What can hang from each mark:
F: K
R: K
S: Z
V: G K Z
T: G
K: F R V
G: V
Z: R S V

Every row comes from one small tree of marks. Brackets hold a mark, then the marks that hang from it, in alphabetical order. Every link used is in the known rows. Which tree was each row made from?
(in the rows, 128 means zero)
Known rows:
[V G [K F R]]: [ 95  98 129  89 111 175 137  85 114 129 137 145 167 127 106  92 150  54
 118 119 167 123]
[Z [V G K]]: [115 123 132  89 135 154 155 112 129 116 147 146 112 127 108 133 143  66
  82 116 158 115]
[F [K [V G [Z S]]]]: [ 82 129 137  72 121 127 170 100 130 131 141 152 110 105 114 103  60  82
 139 119 179 146]
[K F R]: [104  98 120  74 155 163 147  97 118 129 147 133 176 117  93  80 113  58
 129 103 155 138]
[R K]: [ 85 117 138  73 157 153 171 109 128 121 154 124 118 112 103  97  76  62
 101  87 162 138]
[K F R [V G Z]]: [115 104 129  89  89 148 139  81 119 129 134 149 148 107  95  62 111  61
 160 125 163 139]
[S [Z [V G]]]: [145 131 131  90 130 157 170 112 138 113 154 140 115 112  88 133 128  82
  85 108 144 129]
[S [Z [V K]]]: [118 115 122  95 129 155 166 112 125 121 172 134 104 110  96 148 136  54
  94 110 133 125]
[F [K [V Z]]]: [ 93 114 127  72 137 127 159 107 118 127 134 146 105 109 106  91  70  59
 157 113 166 145]
[F [K R [V G]]]: [106 112 126  83 129 151 142  91 123 130 118 161 141 104 106  71 102  67
 154 118 156 137]
[T [G [V Z]]]: [161 133 151  69 167 137 169 109 129 102 141 139 107 125 111 107  69  44
  71 107 180 129]
[F [K R]]: [109 107 126  63 169 155 157 108 115 127 125 145 142 115 100  89  92  56
 140 106 156 146]
[R [K F V]]: [ 50 105 120  99 127 150 148  90 118 135 163 125 145 109 104  76  89  64
 138  94 155 136]
[G V]: [123 126 142  67 184 142 167 114 142 111 138 130 152 114 107 109  86  56
  78  98 164 125]
[T [G [V [K R]]]]: [146 115 142  84 158 159 150  93 120 112 141 148 132 118 119 103 108  22
  78 114 159 117]
[F [K R [V Z]]]: [111 105 127  73 126 133 152  97 112 132 126 152 112  99  99  72  74  48
 182 121 152 152]
[K F R [V [Z S]]]: [ 86 103 122  78 116 135 158  86 122 141 167 136 149  90  98  78  72  59
 164 117 152 151]
[R [K F]]: [ 62 108 128  84 147 160 159 101 115 128 156 119 145 125 101  92  93  66
 113  89 169 138]
[Z [R K]]: [103 108 136  69 162 150 173 116 129 128 148 120 103 119 117 104  84  76
 131  94 152 131]
[T [G [V [K R] Z]]]: [159 117 150  79 133 148 156  94 114 110 134 147 104 119 114 102  96  15
  95 124 168 126]
[V [K F]]: [ 68 100 121  83 146 162 149 100 116 128 161 132 158 131 110 112 132  53
 103 104 168 123]
[F [K R V]]: [ 97 105 118  77 151 144 146  97 118 134 133 151 139  98 103  73  86  55
 166 111 143 144]
[V G [Z S]]: [113 132 149  57 137 140 184 109 144 119 154 139 117 110 106 116  70  83
  92 110 185 142]

Write each row's tree:
[155 125 157  77 152 137 175 111 119 112 134 126  71 130 125 106  61  52
 110 108 170 128]  [T [G [V [Z [R K]]]]]
[123 107 132  95 147 165 137  85 106 119 143 142 160 132 116  96 125  26
  90 116 165 117]  [T [G [V [K F R]]]]
[127 116 153  70 116 146 174 110 127 121 127 130  77 125 116 102  86  82
 137 111 172 133]  [V G [Z [R K]]]
[ 86  90 120  83 134 168 141  91 108 133 151 137 165 120 104  93 136  41
 129 112 155 129]  [V [K F R]]
[108 108 147  81 132 136 166 107 111 126 125 113 117 133 115 101  83  60
 144 110 170 131]  [G [V [Z [R [K F]]]]]
[104 116 133  95 159 159 144  95 113 114 153 136 153 143 123 114 122  37
  64 108 177 111]  [T [G [V [K F]]]]
[ 87 104 121  73 132 125 167 102 129 142 172 126 128 109 117 102  75  85
 169 115 155 138]  [K F [V [Z R S]]]
[123 123 123  63 186 132 183 131 141 130 169 125 110 113 114 142  89  95
 117 105 138 131]  [Z R S V]
[101 129 141  72 116 128 173  97 147 125 162 145 116  94 110 101  66  82
 119 115 171 140]  [K [V G [Z S]]]
[ 95 109 142  84 126 141 154  99 112 120 137 130 142 132 110 115 114  35
 105 120 181 123]  [G [V [K F] Z]]
[ 92  95 112  89 135 152 136  87 121 136 155 139 173 101  96  64 108  57
 155 108 141 136]  [K F R V]
[104 114 122 112  97 169 150  98 115 124 160 139 133 129  96 140 168  69
  96 119 151 119]  [S [Z [V G [K F]]]]
[ 82 107 114  95 147 153 147 110 110 127 161 132 139 134 103 128 145  56
 103 110 153 120]  [Z [V [K F]]]
[124 102 137  64 137 141 168 116 123 126 145 133  87 126 122 124 110  57
 138 118 160 124]  [V K [Z R]]
[140 141 153  63 172 131 184 108 138 109 161 135 111 115 117 121  45  55
  63 107 181 136]  [T [G [V [Z S]]]]
[118 115 129  81 163 141 172 126 123 126 149 121  84 121 110 121  97  80
 131 100 137 129]  [Z [R K] V]
[113 100 141  85 114 148 147  90 106 124 126 134 150 121 104  97 118  23
 129 127 167 130]  [G [V [K F R] Z]]
[111  98 111 102 124 158 156 111 110 135 168 124 116 130 106 148 160  70
 137 118 128 118]  [S [Z R [V [K F]]]]
[113 139 133  73 162 142 177 117 145 120 161 140 126 111 103 133  95  94
  76 106 160 132]  [Z S [V G]]
